Each row was made from one path, in order. Every step used is in the known rows, and no mark comes twice. Write each row's path.
Known rows:
fuvi/pidi: [-8, 11, 14, 9, -7, 10, 11, -17, 26, 7, -5, -2, -22, -6, 10, -6, 5, -12, -20, 14, 9, 1, 3, -2, 21]
tonud/pidi/fuvi/fiku/fugag/figalo: [-25, 6, -7, -12, 8, -14, -2, -63, -33, 40, -24, 9, 15, -16, 15, -2, 14, 13, -18, -22, -25, -14, -16, -36, -1]
pidi/fuvi: [-8, 3, 16, 21, -1, 14, -6, -9, -4, 12, -13, 2, -23, -19, 3, 13, 6, -21, 15, 18, -18, -14, 9, -7, -4]
tonud/pidi/fuvi/figalo/fugag/fiku/fena: [38, 12, -43, -15, 4, 6, 24, -13, 2, 6, -46, -21, 2, -27, 21, -15, 12, 15, 27, -4, -15, -13, 1, -3, -21]
tonud/figalo/fuvi/fiku/fugag/pidi/dosif: [-28, -8, 36, -36, 8, -23, -21, 0, 1, -30, 39, 19, 14, 21, 0, -15, -39, -26, -19, -40, 9, 17, 28, -42, -7]
fiku/fuvi/figalo: [-13, -6, -21, -13, 7, -7, 20, -34, 0, -10, 17, -23, 26, -13, 12, 3, 18, -2, 0, 23, -3, -12, -10, 48, -17]
fugag/fiku/fuvi: [23, 12, -26, 14, -1, 9, -12, 29, 13, -17, -7, 24, -31, -15, -9, -8, 10, 4, -24, 17, 5, -2, -7, 8, 4]
figalo/fugag: [25, 13, -16, 24, 8, 20, 6, 16, -25, 13, -12, -22, -7, 3, 4, 2, 23, -17, 14, 19, -16, 11, 12, 18, 19]
tonud/figalo/fugag: [11, 7, -18, 0, 12, 16, 16, 11, -29, 14, 1, -20, 40, 8, 7, 34, 17, -33, 18, -6, 0, 12, 28, 23, -11]
tonud/figalo/fugag/pidi/fuvi/fiku: [8, -9, 21, -5, -2, 24, -17, 1, 2, 3, -47, 5, 2, -18, -8, 31, -18, -7, -6, -43, 21, -4, 12, -19, -29]
tonud/figalo/fugag/pidi/fuvi: [15, -5, 0, -3, 13, 26, 4, 9, -4, -16, -23, -3, 2, -18, 3, 23, -12, -23, 18, -21, 8, 3, 30, -12, -30]
dosif/pidi/fuvi/figalo/fugag/fiku/fena: [17, 0, -31, 8, -13, 21, 12, 5, 8, 5, -50, -33, -13, -21, -1, -12, -26, 9, 12, 10, -6, -3, -22, -12, -10]
dosif/pidi/tonud: [-8, 5, -14, 18, -23, -11, -17, 5, -11, 21, -4, 18, -51, 24, -16, 4, -3, 29, -15, 33, -12, -8, -19, 12, 51]
dosif/pidi: [-1, 6, -25, 20, -10, 3, 3, -16, -1, 17, -9, 26, -45, 11, -15, 5, -6, -9, -27, 32, -3, -3, 2, 15, 47]
pidi/dosif: [-15, 19, 7, 2, 6, -4, 12, -10, -17, 5, 41, -32, -17, 7, 12, 15, -5, -13, -4, 15, -10, 12, 30, -19, 0]
fugag/fiku/fena: [15, 30, -20, 14, -4, 6, -5, 52, 26, -14, -1, 5, -20, -15, -13, -11, 15, -33, -2, 26, -2, -3, 7, -21, -7]
fena/fiku/fugag/pidi: [15, 5, 7, 5, 13, 3, 0, 40, 33, -24, 11, 57, -15, -13, -32, -15, 4, 31, -8, 24, -16, 21, 4, -13, 24]
dosif/pidi/fuvi/fiku: [-17, -7, 23, 24, -29, 13, -28, -30, 5, 42, -54, 32, -53, -7, -16, 12, -29, 13, -35, 1, 2, -19, -21, -16, 31]
tonud/figalo: [-13, 8, -10, -9, 7, -1, 15, -7, -7, 7, 18, 5, 32, 4, 3, 43, 15, -45, 3, 2, 6, -4, 28, 22, -15]
dosif/pidi/tonud/figalo/fuvi/fiku: [-19, -23, 17, -6, -30, -29, -38, -14, -11, 27, -5, 52, -8, 48, -18, 13, -22, 13, -18, -20, 15, -20, -19, 22, 36]
fugag/pidi/tonud/figalo/fuvi/fiku/fena: [-15, -8, 29, -20, -12, -29, -42, 37, 25, -26, 18, 38, 7, 21, -20, -18, -5, -18, 5, -25, 22, -23, 2, -20, -13]
pidi/fuvi/fiku/fugag/figalo: [-43, 1, 21, 7, 2, 3, -12, -29, -28, 29, -15, -25, 30, -22, 4, 8, 4, -12, -7, -13, -21, -6, -27, -43, -22]
dosif/pidi/fuvi: [-11, -5, 0, 25, -14, 14, -6, -23, -2, 24, -30, 24, -52, -6, -7, 5, -22, -2, -10, 22, -10, -12, -4, -9, 29]
fena/fiku/fugag/figalo/fuvi/pidi: [-10, -17, 24, 1, 20, -14, 24, -28, 12, 4, 34, 24, 38, 3, 4, -39, 4, 22, 2, -5, -9, 19, -18, -16, 14]
fena/fiku: [16, 4, 8, 17, 9, 3, 14, 10, 15, 16, 10, 40, -3, -5, -21, 22, 18, 26, 3, 25, -7, 6, 8, 19, 17]
figalo/fugag/pidi/dosif: [22, 15, -9, 3, 16, 11, 11, 10, -11, -22, 19, -38, -42, 2, 6, -7, -15, 3, -7, 0, 0, 28, 34, -29, 0]
fugag/fiku: [28, 20, -22, 14, -3, 5, -3, 22, 14, -5, -12, 14, -36, -10, -15, 16, 15, -16, -16, 20, 3, -6, 4, 8, 7]
fiku/fuvi/pidi/tonud: [-22, 0, 22, 9, -19, 1, -19, 10, 15, -2, 3, -3, -24, 1, 13, -32, 5, 45, -15, 11, 3, -1, -29, -3, 24]
fugag/pidi/tonud/figalo/fuvi/fiku: [-1, -20, 27, -20, -10, -32, -39, 5, 13, -19, 8, 48, -9, 24, -22, 8, -5, -3, -9, -31, 27, -23, -1, 10, -2]

Which path is each row?
[-32, -12, 40, -16, -14, -26, -47, 25, -22, 8, 12, 29, 39, 34, -6, -6, 2, -7, 15, -21, -14, -5, -15, 2, 14]	pidi/tonud/figalo/fuvi/fiku/fugag
[-12, -20, -5, -5, -14, -28, -16, -8, -17, 9, 19, 44, -7, 46, -9, 4, -14, -3, 6, 1, 3, -14, -1, 29, 33]	dosif/pidi/tonud/figalo/fuvi
[2, 5, -7, 0, -1, 2, -2, 31, -40, 17, 6, -26, 33, 20, 6, 32, 20, 4, 31, -7, -9, 8, 8, 23, -6]	pidi/tonud/figalo/fugag
[-28, -13, 38, -10, 24, -22, 33, -38, -2, 4, 68, -10, 36, 12, 21, -39, -23, 35, -1, -18, -10, 35, -1, -50, -1]	fena/fiku/fugag/figalo/fuvi/pidi/dosif
[7, -9, 25, 14, -8, -10, -27, -15, 1, 10, -7, 35, -20, 16, -11, -11, 9, -28, -9, -2, 4, -19, -3, 18, 26]	figalo/fuvi/fiku
[7, -4, -22, -24, 20, 1, 29, -22, -9, -39, 30, -64, 1, -9, 22, -16, -18, 28, -4, -4, 7, 20, 11, 2, -29]	fiku/fuvi/figalo/fugag/pidi/dosif
[52, 20, -30, 24, 2, 23, 1, 38, -7, 1, -29, -9, -29, -6, -8, 7, 16, -5, 0, 12, -4, 11, 4, 9, 12]	figalo/fugag/fiku
[45, 11, -34, 25, 2, 26, -10, 45, -9, -9, -25, -2, -22, -11, -3, -19, 12, 15, -9, 8, -2, 14, -8, 11, 8]	figalo/fugag/fiku/fuvi
[21, -14, -8, -22, 25, 1, 38, -11, 9, -27, 33, -26, 14, -13, 4, -6, -22, 82, -1, -7, 8, 32, 5, 6, -26]	fena/fiku/fuvi/figalo/fugag/pidi/dosif
[1, -15, 1, 6, 32, -21, 17, -10, -18, 4, 47, 31, 45, 8, -10, -21, 20, 6, 22, 8, -28, 11, -8, 2, 7]	fena/fiku/fugag/figalo/fuvi
[-20, -16, -11, -2, -11, 0, 19, -63, 2, 18, -24, -9, -17, -13, 3, 22, -22, 3, -2, 20, -5, -21, -15, 23, 2]	dosif/pidi/fuvi/figalo
[-18, 0, 4, 7, 8, -23, -8, -22, -8, 8, 27, -8, 32, 9, -4, -25, 20, -49, 3, -7, 5, -23, -8, -18, -20]	fugag/figalo/fuvi/fiku/fena
[-29, -7, 37, -26, 6, -13, 20, -39, 8, -7, 51, -14, 19, 24, 33, -5, -31, -30, -5, -31, 23, 13, 39, -21, -9]	tonud/figalo/fuvi/pidi/dosif
[30, 17, -38, -2, 4, 11, 24, 28, 9, -12, -14, -53, 23, -16, 2, -4, 18, -17, 23, 15, -3, 3, -6, 12, -27]	fuvi/figalo/fugag/fiku/fena
[31, -3, -33, -12, 16, 5, 30, -19, 8, -26, -9, -36, -3, -13, 0, 7, 12, -7, 6, 12, 6, 0, 6, 36, -12]	fuvi/figalo/fugag/pidi
[-18, -9, 6, -20, 10, 0, 8, -21, 18, -35, -7, -14, 0, -35, 3, -8, -9, -13, 13, 16, -20, -6, -6, -10, -21]	fiku/fugag/pidi/fuvi/figalo
[18, 9, -1, -7, -16, 12, -2, 36, 8, 7, -24, -22, 4, 7, 10, 18, -3, 31, -4, -27, 22, 13, -12, -4, -3]	fuvi/pidi/tonud/figalo/fugag/fiku
[-19, 22, 16, 13, -14, 4, -21, 23, 14, 15, -9, 0, 1, -6, -13, -6, 16, -29, -10, 9, -1, -12, -2, -23, 3]	fuvi/fiku/fena
[25, 4, -25, -9, 16, 14, 14, 16, -3, -21, -2, -1, 10, -1, -4, 22, 6, -28, 1, -10, 16, 11, 34, 11, -14]	tonud/figalo/fugag/pidi
[-22, -14, 34, -13, -11, -6, 2, 16, 28, 11, 20, 36, 36, 3, 1, 9, -5, 83, -8, -17, 19, 10, -18, 6, -1]	fena/fiku/fuvi/pidi/tonud/figalo
[7, -1, 11, 12, 5, 12, -7, -4, 21, -23, -15, 21, -54, -28, -10, 2, -6, -17, -2, 12, 0, -14, 14, -20, -7]	fugag/pidi/fuvi
[16, -12, -26, -13, 3, -5, 1, 10, -7, -33, 0, -35, -4, -6, 3, -19, 11, 51, 11, 9, 0, -2, -26, 36, -9]	fiku/fuvi/figalo/fugag/pidi/tonud
[30, -10, -33, 8, -12, 19, 16, -25, -2, 14, -61, -20, -30, -17, -2, 15, -27, 25, -2, 4, 0, -4, -25, 18, 1]	dosif/pidi/fuvi/figalo/fugag/fiku
[-31, 4, 22, -15, -15, -9, 2, -2, 13, 11, 12, -9, 17, 11, 12, 24, 3, 8, -4, -11, 16, -2, -2, 2, -3]	fuvi/pidi/tonud/figalo
[-14, -6, -14, 3, 26, -20, 7, -21, -35, -9, 44, -8, 34, 12, 8, -32, 23, -48, 18, 12, -29, 1, -2, -1, 2]	fiku/fugag/figalo/fuvi
[-21, 7, 0, -11, -4, -17, -6, 15, -18, 10, 25, -3, 25, 16, -1, 44, 18, -7, 16, 3, -2, -8, 9, 19, -11]	pidi/tonud/figalo
[19, 6, -13, 4, 0, 21, 12, 19, 7, -7, -34, -54, 16, -34, 8, -5, 2, -11, 38, 5, -12, -5, -10, -11, -43]	pidi/fuvi/figalo/fugag/fiku/fena
[36, 8, -12, 19, -7, 33, -2, 27, 20, -10, -38, -8, -31, -15, 12, -37, -3, 31, -28, -5, 16, 20, -18, -7, 18]	figalo/fugag/fiku/fuvi/pidi
[-29, -5, 36, -9, -17, -29, -39, 31, -2, 6, 19, 19, 39, 30, -10, -7, 7, -24, 22, -19, 5, -21, -2, -7, -10]	pidi/tonud/figalo/fuvi/fiku/fena
[-14, -5, 11, -5, -11, 13, -5, 20, -12, 7, -2, -26, 32, 11, 25, -10, 0, 39, 3, -23, 11, 17, -14, 4, 1]	fiku/fuvi/pidi/tonud/figalo/fugag
[-11, -14, 21, -14, 1, -7, 10, -30, 22, -6, 18, 23, 20, 17, 17, -7, -6, -45, -1, -19, 23, -5, 22, 15, 5]	tonud/figalo/fuvi/pidi
